Known rows, with every way that one mark hangs from another:
F[M[R[G]]]: [-0.12 -1.23 -0.93 -2.60 -0.82  2.44  1.68  0.87 -3.10  0.08 -0.46  0.92
  0.16  0.92 -4.17  1.21  2.61 -0.91 -1.33 -0.48  1.20 -0.06 -0.93]
G[R[Q] Z]: [ 0.34  1.54  0.14  0.13 -0.78  1.17  2.26  2.59  4.99  2.98  0.64 -5.80
  2.35  2.09  2.32  1.03 -3.41  4.23  3.22 -1.09  0.89 -0.97  2.65]
Q[F[Z] M[R[G]]]: [-2.34 -4.13  0.60 -1.47 -1.44 -2.81  1.79  3.21  4.83  0.74 -1.96  4.50
 -0.50 -2.18 -4.95  5.30 -1.92  0.42  0.17  1.45  1.99 -0.10  3.17]
Z[F]: [-0.05  2.02  1.78  0.91  0.93  1.60 -1.72 -1.15 -4.81 -0.43 -0.52 -0.49
  0.47  1.22  3.17 -2.32  3.12  0.45 -1.04  0.85  2.30  2.24 -3.31]
F[Z]: [ 0.28  2.10 -2.08  0.86  0.48 -0.28 -2.44 -0.50  0.43  4.05  2.50 -1.89
 -3.04  0.31  0.48 -0.69  0.08 -0.53  0.70  0.64  1.62 -0.12  0.86]
R[M]: [ 3.82  0.48  1.23 -1.24  0.77  1.47 -0.53 -3.62 -6.21  0.32  1.96 -0.69
  0.05  1.09 -0.14 -2.38  2.48 -0.39  0.50 -1.67 -0.64  0.92 -2.14]
Z[F[M Q R]]: [-5.19  1.03 -0.21  0.03 -0.57 -1.24  0.29  3.82 -0.90 -1.18 -0.79  2.38
 -0.07 -0.54 -0.07  2.94 -1.27 -1.02 -4.02  0.69 -1.66 -2.18 -0.43]
Q[F]: [ 1.25 -0.98  0.75  0.12 -0.32  1.31 -0.10  0.25 -0.42  2.61  0.42  1.33
  0.75 -1.85 -0.04 -0.36  1.71 -0.38  2.69  1.89  3.37  2.94 -0.34]
R[F]: [ 3.14  1.67  0.87  0.31  0.82  1.82 -2.40 -3.13 -1.98 -0.16  2.04 -1.79
 -0.51  1.29  1.07 -4.25  2.46 -0.57  2.75  0.72  1.96  4.25 -0.72]
F[M Q R Z[G]]: [-6.68  0.33 -5.32 -0.12 -3.04 -4.60  0.80  7.32  6.31  1.75 -0.01  0.81
 -3.10 -2.36 -2.57  5.86 -5.16 -2.78 -5.63 -0.19 -4.14 -7.53  2.77]
G[R[M Q] Z]: [ 1.69  1.09  1.62 -0.57 -0.18  0.28  2.31  1.45  3.69  1.53  0.89 -5.28
  2.90  2.09  1.64  1.27 -3.95  4.10  1.98 -2.12 -1.90 -1.93  2.67]
F[M Q R]: [-5.42 -0.20 -3.58 -1.54 -2.17 -1.36  2.20  5.23  1.18  1.37  1.15  2.62
 -1.41 -1.23 -3.70  5.01 -3.08 -2.47 -1.81 -0.33 -2.26 -4.03  1.89]
R[F[Z[G]] M]: [ 4.02  1.35  1.87  0.42  1.04 -1.61 -3.22 -3.28 -0.34 -2.06  1.49 -2.24
 -0.97  0.32  0.87 -3.46  0.19 -0.89 -1.86 -0.78 -3.35  0.36  0.10]
R[F G[Z]]: [ 2.93  0.14 -0.35 -0.44  0.06 -0.62 -2.27 -3.72  2.74 -2.81  1.57 -3.59
  1.40  1.04  1.95 -4.88  1.94  1.34  3.77  1.25 -0.03  3.30  1.43]
R[G M[F[Z]] Q]: [ 3.02 -0.09  1.79 -0.40  2.02 -1.31 -2.03 -4.99  0.13 -5.21 -0.65  0.40
 -1.39  0.33  0.40 -5.46  1.20 -0.32  0.67  0.33 -3.09 -0.41 -0.75]
G[R]: [ 1.52  0.46  0.01 -1.02 -0.07  3.22  2.06  1.97 -1.28  3.36  0.42 -2.92
  1.10  2.09  1.20  1.48  0.88  1.90  2.55 -0.95  2.50  0.21 -0.34]
M[F R]: [ 0.26 -2.48 -0.41  0.80  4.85  7.94  1.73 -2.10 -3.40  1.45 -5.30  4.85
 -2.81  1.32 -2.74  1.54  2.44  0.85  0.22  0.05  6.00  1.44 -0.88]
G[Z]: [ 0.67  0.96 -1.66  0.28 -0.50  1.43 -0.09 -0.75  0.69  3.36  1.57 -3.67
  0.69  1.41  1.58 -1.10  0.34  2.04  3.00 -0.22  2.60  0.58  0.96]
F[Q]: [-1.13  1.10 -1.28 -0.66  0.57  0.89  1.30 -1.29 -1.51  1.27 -0.03  0.94
 -2.76 -0.58  0.56 -1.03 -0.39 -1.55  1.37  0.17  2.29  0.25 -0.82]
Z[F[R]]: [-1.76  1.63 -0.04  1.80  0.76  1.38 -1.66  0.73 -3.54  0.58  0.27  0.23
  1.00  0.91  2.18  0.36  1.48  0.78 -1.46  0.43  0.61  1.12 -1.97]
Z[F[M] G]: [-1.01  1.08  1.46 -0.19 -2.50 -0.09 -0.54  2.10 -3.62 -3.06 -3.52 -1.84
  1.78  0.54  3.46 -2.46  4.69 -0.83 -5.81  0.04  0.70 -1.26 -5.59]
M[R[F[Z]]]: [ 1.26  0.43 -0.46  1.32  3.41  4.03 -0.61 -2.34 -0.75  2.19 -0.58  0.79
 -1.96  0.86 -2.58  0.82 -0.70  0.48 -0.32 -0.27  2.59  2.82  1.19]
Q[M[F[R]]]: [-2.48 -2.67 -0.28 -1.50 -1.68  0.07  1.20  2.29 -0.81 -0.02 -1.45  3.37
 -1.36  1.41 -2.51  2.24  1.85  0.13  1.77 -0.14  3.09 -1.15 -0.17]
Z[F[Q[M]] G[R]]: [-3.09  0.10  2.02 -0.60 -2.05 -1.35  3.07  4.14  0.67 -3.24 -5.97 -0.92
  1.20  0.10  4.24  1.38  0.05  0.94 -4.70 -0.74  0.75 -3.07 -3.40]
Q[F[Z] M R[G]]: [-3.29 -5.59 -0.52 -0.25 -3.43 -6.29  1.56  4.56  8.15  0.05  0.00  3.59
  2.25 -2.90 -2.74  6.40 -1.50  0.62  2.89  2.22  0.16 -0.93  4.32]

Rows:
[-2.07 -0.11 -2.47 -0.03  0.77 -0.33  1.39  0.36 -1.03  1.26  1.31  2.38
 -1.43 -1.08 -1.55  2.97 -3.57 -1.16 -0.59 -1.47 -2.83 -2.35  1.12] | F[Q R[M]]
[ 1.07  1.33 -0.96  0.95  0.13  0.65 -1.00 -0.95 -2.64  1.12  3.08 -0.65
  0.89  0.65 -0.81 -0.50 -1.14 -0.03  0.61 -1.84 -2.54  0.04 -0.51] | F[R[M Q]]
[-0.39 -2.17  0.87 -1.07 -0.69  1.65  1.60  2.75 -0.07  2.12 -0.89  3.19
  0.95 -1.87 -3.71  2.86  0.64 -0.79 -0.11  1.43  2.33  1.30  0.71] | Q[F[M[R]]]
[-0.84 -1.38 -1.33 -0.43  0.60 -0.98  2.30 -1.76  0.06 -0.96 -0.16  1.81
 -0.25 -1.23  0.09  1.08 -1.02 -0.93  1.54 -0.34 -0.97 -0.75  0.43] | F[Q[R[G M]]]
[ 0.90 -2.42 -0.26  0.05 -0.33 -0.35 -0.19  0.69  0.41  0.99  1.11  2.21
  2.18 -2.36 -1.31  1.58  0.31  0.00  1.71  1.07 -0.91  1.09  0.99] | Q[F[R[G M]]]
[ 2.87  0.90  2.55 -0.82  1.91 -0.62 -0.85 -4.21 -1.86 -3.21  1.22  0.65
 -1.31 -0.07 -0.10 -2.92 -0.96 -1.45  0.07 -0.64 -2.84  1.48  0.34] | R[F[Q] M]
[ 3.54 -0.44  1.93 -1.95  1.62 -2.05 -1.19 -5.69 -0.62 -6.49  0.76  0.29
 -0.35 -0.47  0.16 -4.56  0.54 -1.27  0.87  0.04 -4.30  1.64  0.33] | R[F[Q] G M]
[ 2.04  1.53 -0.61 -0.12 -0.96 -0.99 -1.12 -3.47  2.25 -1.92  1.31 -4.27
  1.39  0.89  2.41 -5.86  0.83  1.41  3.74  0.40  0.16  1.78 -0.35] | R[G[Z] Q]
[-1.32  1.01 -2.20 -0.95 -3.27 -2.39 -1.10  3.82  1.69  1.51  0.55 -2.48
 -1.92 -0.12 -0.82  0.32  1.12 -2.14 -3.96  0.19 -0.62 -3.93 -0.46] | F[M Z[G]]
[-0.72  2.20  1.67  1.85  0.99  0.28 -1.91 -0.51 -3.60 -1.35  0.52  0.17
  1.50  0.82  2.08 -0.95  0.09  0.68 -2.31 -0.34 -1.83  0.59 -2.05] | Z[F[R[M Q]]]
[ 0.32 -0.61 -0.38  1.19 -0.88 -0.95 -1.12  1.70  3.16  2.94 -0.51  0.09
 -0.45 -2.68  0.80  0.07  0.29 -0.59  0.09  2.02  2.01  0.48  0.40] | Q[F[Z[G]]]
[-2.38  0.38  0.29  1.92 -0.56 -0.37  0.95  0.70 -0.99 -2.58 -4.80 -0.21
  1.13 -0.97  5.16 -0.86  1.52 -0.31 -4.19  0.04  1.01 -1.05 -4.33] | Z[F[Q[R]] G]
[-0.20  0.57  1.15 -1.03 -0.28 -1.25 -0.10 -1.22  0.89 -1.92  0.47  0.79
 -1.93  0.16 -0.31 -1.79 -0.54 -1.41  1.87  0.64  1.11  2.00  0.72] | R[F[Q[M]]]
[-0.32  0.29  0.01 -1.57 -0.70  2.58  1.49  1.10 -2.75  0.80 -0.19  0.66
 -0.29  1.03 -4.03  0.77  0.99 -1.02 -1.51 -0.75  1.26  0.17 -0.92] | F[M[R[Q]]]
[-0.37  1.54  1.34  1.30  0.85 -0.53 -2.07 -1.12 -2.87 -3.01  0.30 -0.05
  1.98  0.59  2.15 -1.72  0.90  0.79 -1.81  0.06 -2.58  0.71 -2.07] | Z[F[R[G M Q]]]
[-1.28  0.93 -0.43  1.33  0.17  0.08 -0.78  0.50  0.55  1.29  0.79 -2.27
  2.15  1.05  2.19  1.00 -1.27  2.81 -0.35 -0.35 -0.69 -0.80  1.17] | G[Z[F[R[M]]]]
[ 1.92  1.32  1.41  0.11  1.40 -2.81 -1.87 -2.81  1.77 -2.88  0.36 -0.56
 -2.57 -0.92  0.65 -2.27 -2.44 -1.74 -2.47 -0.51 -4.04 -0.98  1.07] | R[F[Q Z[G]] M]
[-0.80  0.84 -3.23  1.48  0.72 -1.48 -2.44  1.20  0.88  3.85  3.89 -0.46
 -1.60 -0.19 -1.72  3.34 -3.00 -0.16 -1.27 -1.03 -3.45 -2.77  2.73] | F[R[M] Z]
[-3.05 -1.71 -2.24  1.87  2.00  0.66  0.66  0.81  3.89  0.49 -4.46  3.03
 -4.10 -1.22  1.06  1.46 -0.43 -0.90 -0.56  1.34  2.44 -3.09  0.73] | M[F[Q[R] Z[G]]]
[ 0.85  0.08  0.04  1.77  1.89  3.33  0.99 -1.09  0.27  2.17 -2.50  1.20
 -0.63 -0.84 -1.82  0.28 -1.23  0.39 -1.06 -0.29  2.92  2.01 -0.55] | M[R[Q[F[Z[G]]]]]
[ 1.58 -4.67  0.70  0.52 -0.24 -1.31  1.26 -0.45  1.72 -0.53  0.41  2.67
  4.35 -2.74 -0.67  2.63  0.86  0.47  2.98  1.12 -1.24  1.57  1.41] | Q[F R[G M]]
[ 2.25 -2.53 -0.82  0.10  0.19  0.08  0.62 -2.69 -2.13 -0.67  1.53 -0.14
  2.89  0.26  0.23  0.51  2.46  0.50  2.64 -0.88 -1.24  0.85 -0.43] | Q[R[G M]]
[ 2.97  1.26  2.51 -0.98  0.38  1.64  1.82  0.34 -1.33  0.64  0.85 -3.04
  1.56  1.90  0.91 -0.25 -1.00  1.68  1.37 -2.01 -1.17 -0.26 -0.46] | G[R[M Q]]
[ 1.67  2.06  3.17 -0.20 -1.53 -2.03 -1.80 -2.06  1.11 -3.20  1.61 -1.35
 -0.32  1.46  0.07 -5.10  0.07 -0.62  2.80  0.36  0.54  3.60 -0.37] | R[F Q[M]]
